In the rows, 128 means zero.
Known rows, with every step that occurs
B -> R: [143 128 125 142 146 110 106 119  93 132 139 123 139 118 137 147 122 110
 137 118 175 136  91 137 162]
R -> X: [152 119 125 101 129 102 121 107 121 145 104 116 121 144 170 158 120 122
 146 129 122 132 145 126 111]
Z -> R: [128 124 141 147 149 122 113 100 142 129 161 139 124 132 127 130 116  90
 122 144 149 133 105 127 121]
H -> Z -> X: [111 112 109 118 139  92 118  81 139 154 114 106  91 172 164 191 127 109
 163 118 138 125 126 113 119]
B -> Z -> R: [134 110 128 157 176 102 122  96 137 116 169 128 124 140 138 181  96  77
 150 131 156 130 101 137 148]
B -> H -> Z: [119  74 141 155 145 110 117 111 117 117 137  97 130 132 144 169 116 143
 179  91 123 108 128 114 178]
Z -> X -> R -> H -> B: [122  86 152 157 120  91  78 103  96 171 175  73 161 102 125 181 102  81
 127 151 129 114 106  78  96]
Z -> R -> X -> H -> B: [133  66 159 134 123  76  86  24 112 138 169  99 153 115 171 161  89  66
 146 118  96 124 139 100  83]
H -> X: [145 105 112 126 132 121 120 114 157 133 126  97 122 154 156 132 127 119
 151 108 130 140 132 141 150]
X -> B: [111 109 141 132 138 134 139 109 123 114 153 120 134 121  85 137 127 152
 131 112 105 152 118 134 118]
Z -> R -> X -> B: [136  96 151 128 161  99 116  58 127 129 160 119 120 138 122 173 104 107
 141 129 119 161 114 130  95]
R -> H -> Z -> X -> B -> A: [ 78  54 144 137 124  69 149  82 103 133 160  98 127 116 102 207 131 113
 195 109 118 111 122 107 148]
A -> B -> H: [152  73 163 148 122 142 114 132 111 113 163 113 158 105 100 129 140 139
 128  68  97 116 109 131 179]
B -> H: [141  86 153 141 136 140 123 127 112 120 142 119 147 105 120 129 125 138
 153  97 127 125 111 125 166]
R -> Z: [142 113 109 123 150 148 108 114 124 133 142 111 120 142 125 158 109 127
 117 117 120  90 130 102 127]
Z -> R -> H -> X -> B -> A: [114  43 161 165 138  89 137  86 130 108 207 100 151  99  96 154 116  89
 181 114 134 130 107 136 172]
H -> X -> B -> A: [133  66 134 123 125 102 151  95 126 114 179 122 136 115 108 150 152 120
 183  84 127 151 112 164 175]
H -> Z: [104 114 118 139 136 101 120 114 132 122 121 104 107 155 152 167 118 133
 156 122 124 113 143 118 142]
R -> X -> H -> Z -> B -> A: [126  40 174 128  75  42 113  21  88 127 160 113 133 120 151 214 117  94
 231  75 102  51 169 120 133]
Z -> X -> H: [134  98 148 117 103 116 125  56 121 137 121 116 115 117 122 140 119  99
 151 100 103 132 127 113  95]
Z -> R -> X: [151 114 136 123 149  95 106  78 134 144 137 129 117 146 168 163 105  85
 136 144 144 140 120 125 104]
H -> B -> R -> Z: [140  90  96 140 169 117  64  89  80 156 181  87 156 131 156 189 102 101
 118 104 156  95  94  93 150]
B -> R -> X -> H -> Z: [140  80 140 140 127  54  89  45  79 125 116  75 125 132 183 203  84 104
 198  97 126 115 139 116 151]
Z -> R -> H -> X: [126  79 138 171 143 113 108 107 160 130 154  80 139 138 145 133  86  89
 148 138 135 122 125 114 151]
A -> B: [141 113 137 132 111 133 117 134 127 120 148 123 138 127 107 127 143 130
 102  99  98 118 122 128 144]
A -> B -> H -> Z -> R -> X: [153  48 159 154 149  83  84  69 124 125 167  87 128 148 164 201 110 101
 164  79 110 112 118 114 172]
X -> R -> Z: [164 113 137 148 150 139  81 119  99 129 173  99 121 117  96 176  99 108
 113 138 137  95 110 107 123]
Z -> X: [139 127 120 105 129 120 126  94 133 158 117 131 108 147 140 151 137 105
 135 123 141 141 111 124 102]

Rows
[109 105 155 173 138 118 114 119 135 123 158 105 146 113 116 130  92  97
 124 160 134 110 119 102 129]
Z -> R -> H
[140  47 170 127 103  51 105  27  88 134 197 129 157  83 165 171 119  42
 176 107 120 108 130 115 116]
Z -> R -> X -> H -> B -> A
[119  80 127 159 133  78  81  97  98 150 138  62 133 145 142 206 109  97
 151  97 136  99  99  96 174]
A -> B -> R -> H -> Z -> X
[ 92  86 133 153 118 110 108 129 115 146 153  82 177 108 137 143 103 123
 122 136 102  98 146  82 123]
R -> H -> B
[110  61 149 176 154 118 116  83 155 117 179  71 147 133  99 145  85 113
 150 121 112 145 117 120 141]
Z -> R -> H -> X -> B
[142  88 128 142 136  55  72  48  89 161 140  90 131 167 184 238 101 116
 197  93 164  87 125 119 146]
H -> Z -> B -> R -> X
[107  68 115 140 149  81 111  93 116 166 154  69 160 134 163 220  95  86
 159 117 123 106 128  84 125]
R -> H -> B -> Z -> X
[165 112  96 114 169 124  83  73  94 170 142 106 111 150 144 202 111  90
 136 106 182 114  77 107 136]
B -> R -> Z -> X
[139  59 142 136 131 107 106  85 122 141 145  90 121 149 136 194 140 122
 163  59 106 114 106 113 168]
A -> B -> H -> Z -> X
[151 109 100 100 151 140 107  80 128 162 132 112  99 161 137 181 117 104
 127 113 136 104 114  99 103]
R -> Z -> X
[127 111 135 145 157 119 117  98  87 120 164 113 146 110  92 156 116 136
 142 104 149 160  84 142 156]
X -> B -> R
[160 129 150 131 129 111  98 101 111 154 149 118 110 123 115 167 128  85
 131 143 155 143  89 125 102]
Z -> X -> R
[126  68 166 146 147 144 136 107 107 105 167 111 155  97  76 141 121 164
 158  80 103 149 107 131 156]
X -> B -> H
[143  52 135 183 158  95 103 105 154 116 183  57 150 148 137 186  87  76
 151  93 110 108 114 126 192]
A -> B -> Z -> R -> H -> X
[157 115 135 145 131 116  94 128  90 126 158 115 147 116 116 148 135 115
 111  89 143 126  85 140 178]
A -> B -> R
[ 97  96 126 179 146  81  99 124  93 126 129  70 143 127 151 183  85 120
 169 129 154  96 123  98 186]
B -> R -> H -> Z
[118  89 121 159 177  86 103  80 128 138 199 112 150 138 162 197  97  67
 141 121 145 126 105 119 134]
H -> B -> Z -> R
[ 73  74 135 145 139  96 128  81 129 138 134  68 120 148 108 200  98 138
 169 119  97 124 135  90 115]
R -> H -> Z -> X -> B
[126  76 152 183 154 102 109 120 130 107 185  91 156 123 107 182  89  83
 128 113 110  95 112 112 171]
A -> B -> Z -> R -> H
[175 103 146 142 142  94  93 103 107 141 176 100 123 129 105 220 125  74
 132  95 128 132  82 138 140]
A -> B -> Z -> X -> R
[192  51 175 171 123 125  78 125 114 115 189  73 155 104 100 149 129 114
 147  66 111 131  91 146 199]
A -> B -> H -> X -> R
[156  84 160 168 134  91  93 120 101 136 171  69 145 112  96 218 101  81
 132 111 115 106  98 108 148]
A -> B -> Z -> X -> R -> H
[163  73 173 140  99  82  78  26  70 143 150  99 157 110 140 188  91 104
 185  79 129  93 127 123 123]
Z -> B -> R -> X -> H
[117  90 152 121 120 105 158 109  95 107 180 150 143  86  78 148 155 126
 160 104 124 138 111 150 150]
X -> B -> A
[118  86 130 122 111  84 130 113  95 138 186 145 161  93 143 150 159  91
 148 112 139 108 117 127 149]
H -> B -> A
[147  91 157 113 102  99 118  70 109 124 108 101 129 114 148 146 100 115
 160 110  85 122 163 121 102]
R -> X -> H
[ 81  76 146 179 108  98 103  98 125 137 149  78 147 146 123 189  91 143
 172 114 107  49 162  82 137]
R -> H -> Z -> B
[158  60 170 159 128  96  78  92  98 132 177  79 123 126 109 206 127 101
 158  77 120 117  85 115 166]
A -> B -> H -> Z -> X -> R
[140  69 173 155 116 137 105  93 110 135 173 121 163 111 103 153 124 145
 167  76 126  88 116 121 149]
Z -> B -> H
[140 110 107 113 157 101 131  90 128 148 127 114 109 154 152 207 117  92
 163 108 146 136 110 133 128]
B -> Z -> X
[139  50 154 108  84  55 122  54  76 136 166 117 163  82 167 169 129  77
 183  93  96 102 152 118 123]
R -> X -> H -> B -> A
[137  96 147 170 125 114  93 145  86 122 154  84 170  98 105 146 110 116
 116 106 128 103 101 111 185]
A -> B -> R -> H
[111  96 117 134 167  81 105  53  97 145 145  94 110 154 129 221 117 117
 175  95 157 157  84 125 144]
H -> Z -> X -> B -> R
